Known rows, with every way that one mark hangs from another
[mubotaz [sulos [bopudut budap] kodi mavede]]: [ 0.31  0.53  0.22 -0.27  1.87 -1.58 -0.39  0.18 -2.58 -0.82 -2.05  0.31
 -0.66 -2.94  2.53  0.14 -0.39 -0.79]
[sulos [bopudut [budap lifem]] kodi mavede]: [ 0.46 -0.64 -0.82 -1.72  4.12 -2.53  1.08  0.62  0.26 -0.64 -1.35  0.96
 -2.02 -0.89  2.03 -0.92 -0.48  0.53]
[lifem [sulos bopudut kodi]]: [ 1.55  1.94 -0.79 -0.67 -2.35 -0.61 -0.29  0.63  0.36  2.44 -3.45  0.26
 -2.19  0.26  0.37  1.04 -1.60 -1.85]
[mubotaz [sulos [bopudut [budap lifem]] kodi]]: [-1.75  1.01 -1.63  0.13  0.61 -0.83 -1.81  0.94 -0.55 -1.24  0.44  0.22
 -1.76 -1.76  3.12  0.59 -1.89 -0.03]
[kodi [sulos bopudut mavede]]: [ 2.69 -0.61  1.13 -3.33  0.63 -3.09  2.79  0.20  0.75  0.87 -4.71  4.05
 -2.22  0.48 -2.21  2.89 -0.83 -0.74]
[budap bopudut [mavede [sulos kodi]]]: [-1.01 -0.27  1.87 -0.76  1.09  0.32  2.93  2.28  0.84 -0.07 -2.63  0.19
  0.74 -2.37  0.91  0.53 -4.21 -2.56]
[mavede [sulos bopudut kodi]]: [-0.87  0.46  1.78 -0.62 -2.06 -1.12  1.08  1.88 -1.41  1.29 -4.12  2.05
  0.17 -2.04 -0.17  2.16 -2.17 -0.54]
[sulos kodi mavede]: [ 1.45  1.08  1.93 -3.19  0.32 -0.68  0.87  3.15  1.08  1.68 -5.02  0.00
 -0.81 -1.13  0.34  1.61 -1.51  0.39]
[lifem [sulos bopudut]]: [-0.04  1.91 -1.37 -1.14 -3.57 -0.89 -0.66 -0.59  0.98  2.07 -3.28  2.17
 -2.71  0.78  0.09  2.69 -2.53 -2.22]
[bopudut [budap lifem] sulos]: [-3.17 -2.61 -1.50 -0.43  1.56 -0.11 -3.12  0.28  1.81 -1.03 -0.24  2.90
 -2.94 -0.02 -0.33  4.40 -3.78  0.29]
[kodi [sulos [bopudut budap] mavede]]: [ 2.00 -2.56  0.57 -1.52  3.37 -2.39  1.88 -1.44 -0.99 -0.68 -4.55  3.89
 -2.14  0.86 -1.19  3.41 -1.30 -1.16]
[mavede [sulos [bopudut budap] kodi]]: [-1.61 -1.63  1.21  1.23  0.75 -0.48  0.16  0.21 -3.28 -0.53 -3.67  2.18
  0.14 -1.83  0.79  2.28 -2.45 -0.91]
[lifem sulos]: [ 0.01  1.12 -1.38 -1.61 -4.05  1.22 -2.13  0.62  1.87  2.91 -3.93  1.62
 -2.23  0.76  0.49  3.88 -4.07 -1.91]
[budap lifem [mavede sulos]]: [-1.96 -1.23 -0.85 -3.16 -1.36 -1.50  0.32  2.07  3.83  1.37 -1.34  2.75
 -0.54 -2.58  1.89  0.79 -4.56 -0.97]
[mubotaz sulos]: [-2.08  1.93  0.56 -1.96 -4.40  0.99 -2.50  2.21  0.73  1.20 -3.03  1.50
 -0.72 -1.66  1.02  4.80 -4.14 -0.47]
[bopudut budap]: [-2.52 -0.48  0.87 -0.51 -0.24  1.14 -1.35  0.61  0.26 -0.71 -4.77  1.45
 -1.42  0.87  0.48  5.23 -4.26 -0.81]
[budap lifem]: [-2.20  1.02 -0.29 -3.45 -2.22 -0.11 -1.04  2.73  3.79  1.41 -2.30  2.10
 -2.61  0.43  0.80  3.57 -3.92  0.52]
[bopudut [budap lifem] [sulos kodi mavede]]: [-0.02 -2.93 -1.20 -1.29  4.99 -1.15 -1.74  1.26  0.87 -0.32 -0.41  1.19
 -1.98 -1.71  0.57  0.99 -1.64  0.94]
[mubotaz [sulos bopudut kodi mavede]]: [ 1.31  2.65  0.83 -2.17 -0.75 -2.42  0.54  1.83 -0.98  0.91 -2.31  0.53
 -0.53 -3.22  1.64 -0.15  0.00  0.07]
[mavede [sulos [bopudut [budap lifem]] kodi]]: [-2.14 -2.22 -0.65  0.26  1.47 -1.05 -0.18  0.82 -1.27 -0.40 -1.12  2.26
 -0.87 -1.89  1.67  1.03 -2.49  0.01]

Rows
[-0.88 -2.39 -1.58 -0.37  4.61 -1.50 -1.44  0.81  2.98 -1.31  0.24  0.20
 -1.76 -1.37  0.65  0.30 -3.05 -0.37] => [bopudut [budap lifem mavede] [sulos kodi]]
[ 1.53  2.16  1.67 -2.68  0.83 -2.69  2.41  1.73  0.37  0.87 -4.29  0.70
 -1.19 -1.06 -0.02  0.43  0.23  0.04] => [sulos bopudut kodi mavede]
[ 0.18  0.46 -1.76 -1.18  2.61 -2.11 -0.66  0.82 -0.71 -0.67  0.58  0.75
 -1.56 -2.99  3.67 -1.42 -0.64  0.21] => [mubotaz [sulos [bopudut [budap lifem]] kodi mavede]]
[-0.05  0.31  1.41 -1.06 -0.26 -2.75  2.66  1.18  0.54  0.67 -3.31  1.37
  0.63 -2.90  0.56 -0.29 -2.02 -1.70] => [budap [mavede [sulos bopudut kodi]]]
[ 2.00 -1.79 -3.41 -1.48  2.60  0.36 -2.03  0.55  1.08  1.81 -1.08  0.02
 -2.85 -0.46  3.27 -0.98 -2.55 -0.75] => [bopudut [budap [lifem [sulos kodi mavede]]]]
[-0.64 -0.04 -1.41 -0.93  3.99 -2.85  1.49  0.18  2.47 -1.91 -0.77 -0.09
 -1.99 -0.60  2.28 -1.40 -1.94 -0.98] => [sulos [bopudut [budap lifem mavede]] kodi]
[ 0.74 -0.04  1.05 -0.69  3.53 -1.83  1.49 -0.04 -1.48 -0.79 -4.05  0.69
 -1.17 -0.80  0.97  0.46 -0.42 -0.49] => [sulos [bopudut budap] kodi mavede]
[ 0.01 -0.55 -0.23 -2.12  4.22 -0.90  1.13  2.47  2.38  0.02  1.09  1.04
 -2.50 -1.39 -0.61  0.43 -1.70  0.18] => [budap [bopudut [sulos kodi mavede]] lifem]
[-2.83 -0.22 -1.19 -0.87  0.77 -1.44 -0.06 -0.39  1.22 -1.20 -1.32  2.63
 -2.82  0.83  1.11  2.64 -2.65 -0.34] => [sulos [bopudut [budap lifem]]]
[ 1.06 -0.57 -2.30 -0.43  1.15 -1.33 -0.21 -2.41 -0.83  0.83 -2.87  2.31
 -2.43  0.17  1.74  0.81 -1.66 -2.66] => [lifem [sulos [bopudut budap] mavede]]
[ 0.44  0.43 -3.64 -3.22 -1.68 -0.62 -1.02  0.62  5.53  2.36 -0.77  1.01
 -2.94 -0.07  2.13 -0.22 -4.31 -2.31] => [budap [lifem sulos] mavede]
[ 1.35 -0.34  1.28 -2.04  1.49 -1.39 -0.63  2.16  0.71  1.36 -3.43  1.13
 -1.26 -2.01 -1.52  2.14 -1.05  0.61] => [bopudut [sulos kodi mavede]]
[ 1.97  0.67 -2.57 -2.21  1.85  0.64  0.75  1.99  2.32  2.05  0.26 -0.10
 -2.96 -0.15  2.17 -1.59 -2.47 -1.35] => [budap bopudut [lifem [sulos kodi mavede]]]
[ 1.40  0.81 -3.39 -3.29 -1.13 -2.73  0.27 -0.21  2.75  2.52 -0.55  2.91
 -3.55 -0.21  1.87 -0.91 -1.10 -1.25] => [budap [lifem [sulos bopudut mavede]]]
[ 3.29  1.50 -1.04 -1.72 -0.35 -1.87  0.94  0.21  0.01  2.65 -3.40  0.52
 -2.23 -0.88  1.06 -0.97 -0.30 -1.58] => [lifem [sulos bopudut kodi mavede]]
[-1.35 -2.97 -0.81 -0.76  2.59 -0.40 -0.30  1.44  1.49 -0.39 -1.12  0.86
 -0.02 -2.61  3.02 -0.26 -4.19 -0.88] => [bopudut [budap lifem [mavede [sulos kodi]]]]
[-0.60  1.14 -0.09  0.77  1.66 -1.68  0.04 -0.27 -0.55 -1.91 -1.28 -0.70
 -0.24 -2.90  2.66 -0.35 -1.99 -2.22] => [mubotaz [sulos [bopudut [budap mavede]] kodi]]
[ 0.25 -0.07  1.65 -1.03  3.46 -0.21  1.55  1.98  0.45 -0.06 -1.57  0.69
 -1.47 -1.46 -1.63  2.00 -1.61 -0.74] => [budap [bopudut [sulos kodi mavede]]]
[ 3.14  0.38 -0.73 -2.32 -0.70  0.27 -0.92  1.51  0.76  3.42 -4.02 -0.23
 -1.72 -0.87  1.23  0.37 -2.04 -1.17] => [lifem [sulos kodi mavede]]
[-0.59  0.18  1.18 -0.21  3.37 -0.45  1.97  1.34  2.49 -1.22 -1.13 -0.38
 -1.30 -1.03 -1.38  1.18 -3.01 -1.95] => [budap [bopudut [sulos kodi]] mavede]
[-2.56 -0.28 -0.98 -1.88  2.85 -1.51  1.33  1.08  5.23 -1.19  1.84  1.92
 -2.67 -0.71 -0.52  1.17 -3.88 -1.73] => [budap [bopudut sulos] lifem mavede]
[-0.87  0.37 -0.02 -0.72  0.51 -1.77 -0.42 -0.97 -1.86 -0.89 -1.78  2.38
 -1.20 -2.36  2.33  1.58 -1.27 -1.21] => [mubotaz [sulos [bopudut budap] mavede]]
[ 1.87  1.52 -3.15 -2.05  0.25 -2.73  0.79  0.38  4.09  1.70 -0.03 -0.22
 -2.80 -0.59  2.13 -2.94 -1.71 -2.10] => [budap [lifem [sulos bopudut kodi]] mavede]
